Each row comes from the steps of one path. Every step used is in the known rows, and no mark comes twice. Write the path behind each row, first mark first.
Known rows:
j-v-y-c: [ -6  20  -4  30  -1  12  -8 -15  35 -35 -68  30 -37   9 -26  11   6  27
  39  55  35  40  -1  -9  15  58 -40  91   6   7 -56   8  22  -9 -18  30
  23  54  10 -39 -42  14   3  24  26  34  35  17   7  17 -60  16  -3   0
 -19  -9  16  25  -5  -7 -26  13 -26 -67 -12]
j-v-p-x-k-u-g-c-y: [ -1  -5 -36  23  -8  36  12   7   0   0   5  41 -55 -11  13  -8  15 -17
  -9  27  26  50  22   5  11  -8 -18  48  -7 -22  -9  36  11  30  11  20
  -7  17  14 -32  28  11  -6 -17  31 -17  58  -8  -6  -1 -14  37   5  -1
  -4 -17  -1  -5  19  13 -12 -12  -7 -58 -11]
v-j: [ -8  24  -5  33 -23 -27  22  33   2   0 -65   3 -37 -88  18  17  26   1
  51  41  -5   1 -22 -12  20  26  -1  19 -25  -7 -20  -4  25  -5 -34   2
 -29 -23  -1 -29 -90 -42  32 -28  -7  57 -52   2  26 -17 -37  17  -9 -23
 -13 -12  15  40  17 -13 -12  -1 -29 -20 -14]
g-c-y-v-p: [  4 -18   5  -6 -54   1  37   2  -4   4 -32  56 -18  11   5  28 -12  19
  41   4   9 -52  -7   9 -11  97  42  28  -6  20  -3  51 -21   3  21  41
 -26 -19  -3   9   9  22   5 -13 -37 -34 -49  26  -9 -30 -25  23  14 -15
  11 -29 -20  -8  -1  26 -44  24 -22 -31  -7]
x-k-u-g-c-j-v-p: [  6  -5 -19  14   3  -5  34  18 -40 -22  10  20 -46  23  41  -7  18 -39
   1  -9  20  70  14  -3  -2 -54 -36   7  14 -12  31  -5 -29   3  24   6
 -22 -37  -5  -8  58 -26   7 -23 -18 -16 -16 -29  -1 -26   5  25   0   6
 -23   6 -12 -17  20  -3  -7 -31  -4   7   3]
c-y-v-p: [ -4 -51   0  35 -61  21  13 -10  15  -9   2  51  -1   7  12  23  -3  25
  21  55  10 -99  -4  38   3  53  -1  53   8   4 -45  58  20 -12 -36  17
 -24   8  25 -14   4 -18  19  28  -2 -10 -68  24  28   8 -50  45 -13  -4
 -51 -51  -9 -31  10 -23 -26   2 -54 -20   4]
y-v-p: [-31 -34  16  51 -41  -3   4  17  22  -4 -40  18  12 -11 -14  18  35   9
  52  33  -5 -14 -40   7  11  -1 -18  47  -9 -39 -32  33  25   8 -46   4
 -24   6 -13 -37  12  -3  23  38  18  42 -68  16  35   4 -68  61  41 -57
   0 -25   8 -17  29 -36  -8   8  -2 -35   7]
j-v-y-c-g: [  1  21  -3  18  13  20  -4 -13  37 -33 -57  40 -40   0  -9  18  -4  19
  39  44  38  23   7  -6   4  48 -33  84   4   6 -57  18  22  -3 -10  25
  24  60  20 -38 -37  10  11  22  36  30  31  24  -3  15 -67   3  -1   4
 -30 -14  14  23  11  -5 -18  11 -30 -60 -17]
g-c-j-v: [  7  -3   4  11  -4 -18  38  23   0  -8 -49  62 -52  15  -2  14   0  19
  39 -12   9 -28  24 -27   6  69  25  12 -28  34  -3  33 -27  -4  30  26
 -25  11   4  -8  -6  15   7 -28 -34  -1  -2  24 -24 -22 -10  -2  14 -13
   5 -28 -25  17  -6  44 -37  16  30 -38   3]
u-g-c-y: [ 34  25 -18 -27 -29   1  24  15 -25  12 -22  21 -52  -6  13  55 -41  14
 -24 -14  11 -54  -7  33 -16  78  26  47 -22  12  10  -3 -41  -2  89  38
 -23   9 -12   6 -31  11   3 -47 -60 -30 -25 -11  -8 -46 -27  17 -24  70
  14  -6  -6   8  -8  19 -24   3 -28   4  10]
g-c: [  7  19   2 -20 -21 -35  30  19 -10   9 -65  15 -51  -7 -16  19   4  23
  48 -21   2   5 -22 -13 -10  75  38   5 -18   4   2  13 -48  -9  43  42
  -3 -38 -33 -11 -31  22  15 -65 -55 -10 -30  19  -7 -39 -10   1  14 -41
  30   1 -20  25   5  33 -39  22  28 -32   2]
x-k-u-g: [  1  13 -13   9   0 -23  11  11 -46 -24   2 -11 -37  30  25   5  19 -23
   5  -2  23  63  -8  21 -11 -63 -43  14  20 -33  21 -34 -39 -21  25  13
   2 -55 -25 -16  29 -44  24 -41 -42 -11 -37 -30  14 -28   4  17 -20  -5
 -31  17   4 -11  28 -21   1 -38   4  20  17]
j-v: [-12  11  -2  42   9  -3  -8   2  31 -23 -49  23 -49  13 -14 -11  23  21
  39  39  30  32   7  -5  19  13 -35  68 -19 -16 -63   2  -6 -17 -16  26
  25  43  -5 -57 -16  -8  15 -30  -4  21  28  22   1  11 -44  15   8 -27
 -15 -22  -8  25   9  15 -17   2  37 -65  -8]
v-y: [   3    9   -8    8  -28  -27   -7   -6    1  -24  -64   11  -32  -35
   -8   18   11   31   15   54    3  -13  -37  -12    7   40  -28   34
    0   -1  -41   19    8  -14  -26   20   26   -1    5  -26 -106  -15
   15  -42   16   26  -24    8   31    2  -44   13  -32   -4  -11   18
   23   18    9  -17  -27    7  -76  -26    8]
g-c-j: [ 14  -8   4   3 -14 -32  47  29 -14   4 -48  51 -49  -3  -3  27  -4  26
  38 -24  -1 -52   6 -16  -3  71  39  -9 -25  27  10  31 -37  -7  36  23
 -33 -18  -6  -3 -20  12  14 -41 -46  -3 -34  24 -11 -31  -2  -7   9 -23
   3 -19 -24  17  -2  33 -33  15  23 -16  12]
p-x-k-u-g-c-j: [  2   4 -39  10  -8 -19  12  13 -45  -6   9  24 -52  21  -9  43   5   6
 -27  -9  16  15  21  28 -20 -36  -8   0  -5 -36  37 -11 -16  -6  41  26
 -13 -44 -15 -10   4  -5  19 -30 -29 -21  40 -21   3 -18  56  17 -37  -9
   8   0  39   6  44  -3  11 -24  14 -17  53]
p-x-k-u-g-c-j-v-y: [  2   9 -40  11  -4  -8   0  -3 -36 -21   4  39 -49  20  -6  37   1  -4
 -34   9  30  39  26  14 -12 -30 -24  20  -4 -30  24  -2   0  -1  25  29
  -5 -19   2 -11  -5   1   4 -21  -5 -17  72 -18  -1 -11  45  21 -39  17
   9   0  54  11  42   2   8 -22 -11 -33  45]
u-k: [-20  22   3  33  13 -61  39  -4 -27  -4 -30 -23 -35 -35 -13  11  28  30
  -3  27  16 -14  -3  22  15   8 -27   9 -28 -33  11 -34 -26 -48  44  42
  -6 -17 -15 -29 -94 -42  69 -41 -14   7 -27 -18  12  -5  -2  28   3   2
   4  23 -11  25   8 -63 -21  -2  41 -25  21]
k-u-g-c: [ -6   8 -31 -31 -17  -7  23  32 -49  12   5  23 -17  12 -13  61   1 -48
  -1   2 -20 -10 -22  21 -22 -32  25  30 -22 -10   9 -35 -49 -17  55   4
  -9 -19 -41  -6 -15  -2 -26 -46 -52   5 -64 -62  14 -51   0  23  -8   9
 -33  -6  18   7  11  28 -10  -4   9  27  63]
u-k-x: [ -37   21  -17   37   14  -52   42    6  -44    1  -20    0  -31  -31
  -21   22   27   30  -20   14   -9  -10    4   21  -23  -48  -25  -14
   -3  -57   13  -50  -10  -53   39   42  -12  -12  -20  -10 -109  -47
   68  -38  -24   16  -19  -42  -23   11   27    8    4  -12    0   24
   14    7   11  -43  -28    0   48  -20   36]
k-u-g-c-j: [ -3  -3 -32 -22 -18  -9  30  38 -49  11  18  40 -16  12 -10  64  -3 -45
  -7  -1 -25 -37  -9  20 -21 -31  26  21 -23   3  12 -27 -38 -15  49  -6
 -23  -8 -25   3 -12  -3 -24 -31 -45   8 -66 -57  12 -47   0  22 -11  20
 -45 -18  14  -1   9  25  -9  -7   5  33  68]

Which path is each row?
[  5  -9 -11   5 -23   3  24   5 -43 -22  12  18 -18  38  37   8   7 -36
   6   1  23  46  -4  22 -16 -34 -34  24  26 -17  32  -5 -28  -6  20  18
 -23 -52 -12   6  63 -26  11  -8 -33 -31 -47 -24   8 -29   2  37  -3   7
 -23   0  -3 -31  20 -12 -11 -29 -25  16   8]	x-k-u-g-c-y-v-p
[  4 -11 -20  33   9  23  36  31   7   3 -19  36 -42   6 -23  44 -15  12
  15  -1   6 -18  27  23  -5  31   3  51  14  -6  25  10  19   4  25  -5
 -42  17   7 -21  34  11  14 102  19  33   3 -11  14   1 -15  12   6   4
 -62 -36  11  -3  10 -52  -4   4   1 -11  20]	y-c-j-v-p-x-k-u-g
[ 12  -1  -7  16 -18 -10  13   2  10 -18 -67  30 -25 -26 -28  47 -12  43
  25  38   4 -51 -17  -2  -4  79  -6  41  14  21 -16  24  26 -15 -16   8
  -6  10  21 -15 -79   1  13  52  26  43 -34   8  28   6 -46   6 -29   7
 -44  -5  20  15  -2 -41 -27  19 -81 -12  12]	v-y-c-j
[  -5  -16  -35   25  -30   -1    9   33  -10   42  -16  -10  -66 -102
   -8   -2   34   25    0   27  -22  -14  -24   13    7   -9   19  -12
  -14  -54   -2   51   26   29  -17    6  -16  -31   -9  -50  -44    4
   30  -31   55   24   -1   -4   42    2  -18   28    6  -77    5   10
    5    2   49  -34    1    4   -5  -46   10]	v-p-x
[ 12  25   2 -15  15   7  36  20  18  14 -46   4 -50 -25 -17  56 -27  41
  60 -14   9 -52  -5  40 -43  57  30  36  18 -12  -7  12  -2 -10  44  17
  -9   3 -17 -28 -17   8  48  54   0  35 -61  24   9 -23 -48 -40  14 -36
 -56 -21  -4  14  29 -41   2  24  20  -6   5]	y-c-g
[ 10  -3   0  10 -11 -17  32  16   3 -15 -53  68 -47   7   1  16  -3  19
  29  -3  10 -26  18 -34   6  77  17  19 -23  42  -5  37 -16   3  24  28
 -19  16  13  -6 -25  22   1 -30 -18   1   4  23 -24 -19 -15   1   6   3
   9 -23 -18  19 -10  42 -43  16  -4 -38   2]	g-c-j-v-y
[ -9   9 -34   9 -29  -3   9  -1 -38 -10  10  39 -24  22   2  52   3  -9
 -16  10  24  22  14  37 -18 -21 -13  26  -4 -34  26 -13   5  -3  20  30
 -22 -41  -7   3   8 -12  14  -4 -30 -22  28 -18   4 -21  39  35 -36  14
  15 -15  57   3  43  -5   8 -20 -15 -21  42]	p-x-k-u-g-c-y-v-j
[  2 -11 -30  29 -23  -2   8  26 -14  25 -16 -17 -79 -84  12 -23  37  21
  -3  15  -3  28 -19   6   6 -26  -4 -18   2 -59  16  49  16  31 -15  12
 -16 -51  -5 -46 -15 -10  37 -29  47   5  12   2  36   5  -4  27   5 -74
   8  18  -5  -5  52 -46   5 -10 -11 -44 -10]	v-p-x-k
[ -3 -48 -21  28 -52  27  14  -9 -10 -11  34  53   1  22  21  39  -9  -3
 -12  44  18 -72   7  54 -10  15 -12  54  13 -13 -15  39  20  -5 -14  17
 -31  -3  25  -5  27 -19  10  32  -6 -31 -40  -2  21   1 -17  51 -26  22
 -40 -43  17 -38  19 -22 -10 -16 -62 -11  25]	c-y-v-p-x-k-u-g
[  1 -12 -15  12  -7  -5  43  24 -21  -3 -16  68 -55   6   4   7  10  -6
  19 -15   4  10  31 -23   0  24  21  -5 -18  16  22  41 -17  15  23  22
 -33 -19   6  -5  26  18  -5 -24  -8 -11  17   4 -19 -21  18  11  16 -23
   7 -26 -14   1   9  35 -25  -2  18 -29   9]	g-c-j-v-p-x-k-u
[  1   7 -11   7 -18  -5  26   4 -44 -32   2  25 -12  41  39  23   5 -39
  15   6  30  50   1  15 -12 -24 -32  31  18  -8  31 -24 -22 -12  15  20
 -23 -51  -8  12  45 -40   9  -8 -53 -24 -48 -25   1 -33   3  31 -18  29
 -17  -5  14 -15  14  -6 -13 -31 -31  19   8]	x-k-u-g-c-y-v-j
[ -1  19 -25  24  -6 -30  -9   2 -23 -11 -24  -9 -68  -2 -12  10  16  48
  -2   5  33  33   8  29  -9 -22 -27   4  -2 -59   7  -4  -4  -8  11  41
  10 -49 -22 -37 -19 -14  49 -41 -19 -12  45  17  17   0  34  12 -34 -45
  18  14  34  15  56 -24   8 -20  27 -45  29]	p-x-k
[ 33  16 -28   9  -5   3  25  29 -23   6 -18  30 -64 -13  16  32 -22   0
 -35 -23  12  -5  12  10  -2  34  -1  26 -28  -9  32  13 -15  28  81  22
 -38  23  -1  -2   2  14   5 -25 -16 -10  34 -13 -17 -34 -13  23  -4  63
  29   1  -2   0  10  11  -9 -10 -11 -19   4]	u-g-c-j-v-p-x-k
[  8  19  -5   1 -21 -12   4  -4  10 -14 -81   3 -27 -26 -32  44  -6  39
  33  44   7  -9 -36   3  -7  84  -7  57  18   4 -20  11  15 -16  -8  23
  12  -5   0 -17 -90   7  14  32  20  38 -33   8  34   3 -54   8 -18  -5
 -26   9  22  21   2 -46 -25  29 -73 -24   3]	v-y-c
[ -2  10 -38  18   1  -7  12   9 -39 -16  11  33 -56  30  -5  32   5   1
 -28  -4  24  34  33  26 -15 -41 -19  13 -10 -36  25  -9  -8  -3  35  30
  -9 -22  -7 -18  14  -1  12 -25 -17 -22  61 -16  -5 -11  46  18 -30   4
   9  -6  44   9  42   8  10 -22  22 -31  48]	p-x-k-u-g-c-j-v
[ -6   5 -29  23  -1  25   6  16  -3   1 -12  27 -59 -14   5 -14  26 -21
  -2  21  20  77  11  -4  12 -27 -21  43 -15 -31  -3  26   7  30   9  20
  -1  18  -2 -39  24  14  -2 -21  32   3  61 -11  -1  -5 -18  36  18 -16
  10  -7   4   4  28  15  -2  -8   7 -65  -5]	j-v-p-x-k-u-g-c
[ -6 -17 -39  26 -26  -2  15  29 -24  29   2 -10 -57 -76   6 -16  43  -2
  -5  19 -11  31 -17  12   1 -50  -2 -21   3 -60  21  43  16  27 -21   4
 -16 -59  -9 -42  -8 -12  24 -30  45   8  -3 -18  40  -1   4  31   6 -75
  -5  17   3 -12  55 -38   6 -11  -7 -31   8]	v-p-x-k-u
[ -8  13  -9  35  -1   2 -21 -10  29 -43 -60  32 -38   2  -5  -2  14  16
  24  63  34  42   1 -20  24  28 -54  78 -10   1 -67  13  18  -8 -35  26
  36  54  15 -45 -53  -4   4 -30  25  25  36  17   8  21 -57  23  -9   1
 -10  -9  11  26   3  10 -26  -1 -27 -70 -13]	j-v-y
[  6 -18 -41  19 -24   1  31  40 -37  26   9  13 -65 -69  18   2  20 -12
 -22   2 -16   7  -4   8  -2 -34  10 -23  -7 -40  42  48   7  36  17   0
 -40 -44   1 -19   5   2  14 -20  39   0   5 -23  24 -15   7  29   6 -34
   3   9   1 -16  44 -25   1  -9 -20 -18  11]	v-p-x-k-u-g-c-j
[  4 -10   9 -11 -49  -5  30 -11   1  -7 -36  58 -14  42  -5  39 -19  27
  40   1  13 -53  -3  10 -13 102  37  39 -10  29 -10  35 -30 -15  31  47
 -17 -16  -6  10   5  19   8 -19 -62 -38 -47  27 -15 -30 -16  21   1  -3
   8 -34 -12  -1  -5  37 -44  23 -13 -28   6]	g-c-y-v
[ 25   7 -15 -13 -38  12  23  15 -19  12 -20  29 -34  -3  11  51 -31   4
 -18  -6   6 -48 -16  32 -12  71  23  50 -19   2  13  14 -18  14  73  25
 -32  16  -9   8  -7  14   3 -18 -40 -20 -30 -10  -4 -42 -41  34  -5  66
  19 -10  -3  -8   0  11 -23   6 -40  -5   4]	u-g-c-y-v-p
[ -7   3 -34   6 -23  -5   4  -7 -38 -10  17  35 -28  43 -11  51  -3   5
 -21   6  27  12  15  45 -24 -21  -9  30  -1 -39  24  -7 -11 -10  29  36
 -13 -38 -14  -7  20  -2  14  -8 -36 -33  34 -13   5 -19  44  34 -38   5
  11  -9  50  -5  44  -3   4 -17  -1 -23  54]	p-x-k-u-g-c-y-v
[ -9 -30   4  39 -54   5  12 -15  14 -24 -15  61  12   9  18  43  -6  21
  36  58  17 -93   5  32   6  67  -7  67  -2  15 -46  29  26 -24 -42  19
 -29   8  32  -6 -23 -31  19  30 -27  -4 -66  21  17   4 -46  37 -26  19
 -47 -61  16  -7   4 -13 -26  -1 -62 -19   4]	c-y-v-j
[  8 -16 -46   2 -33  13  29  24 -34  32  17  11 -64 -64  20   3  14  -7
 -29  11  -7   7  -7  19  -8 -12  12 -12   4 -38  34  47   4  35  18  13
 -29 -51   1 -19   5   2  15 -29  28 -22   4 -24  23 -16   7  31  -6 -28
   1  10   1 -22  40 -23  -4  -9 -36 -22   2]	v-p-x-k-u-g-c-y
[ -7  -3  -6  14  -2 -32  15   9 -40 -28  -6  -6 -35  29  22 -10  31 -14
  30   7  22  69  -6   7 -11 -60 -42   0  26 -29  11 -21 -38 -30  -6  14
   9 -73 -25 -24  29 -46  28 -41 -38  -8 -49 -15  20 -17  16  12 -13 -50
 -37  13  -7 -10  31 -18 -10 -30  17   4  14]	x-k-u
[-11 -16 -40 -23 -39  20  22  23 -48  18  32  50   1  13 -13  71  -5 -51
 -20  15 -24 -35 -16  38 -25 -26  30  37 -19 -18   9  -7 -18   0  37   4
 -24 -12 -21   1   5   6 -32  -9 -27  -5 -50 -59  19 -41   0  49 -13  20
 -31 -25  33 -16  21  17  -3  -4 -16  16  65]	k-u-g-c-y-v-p-x
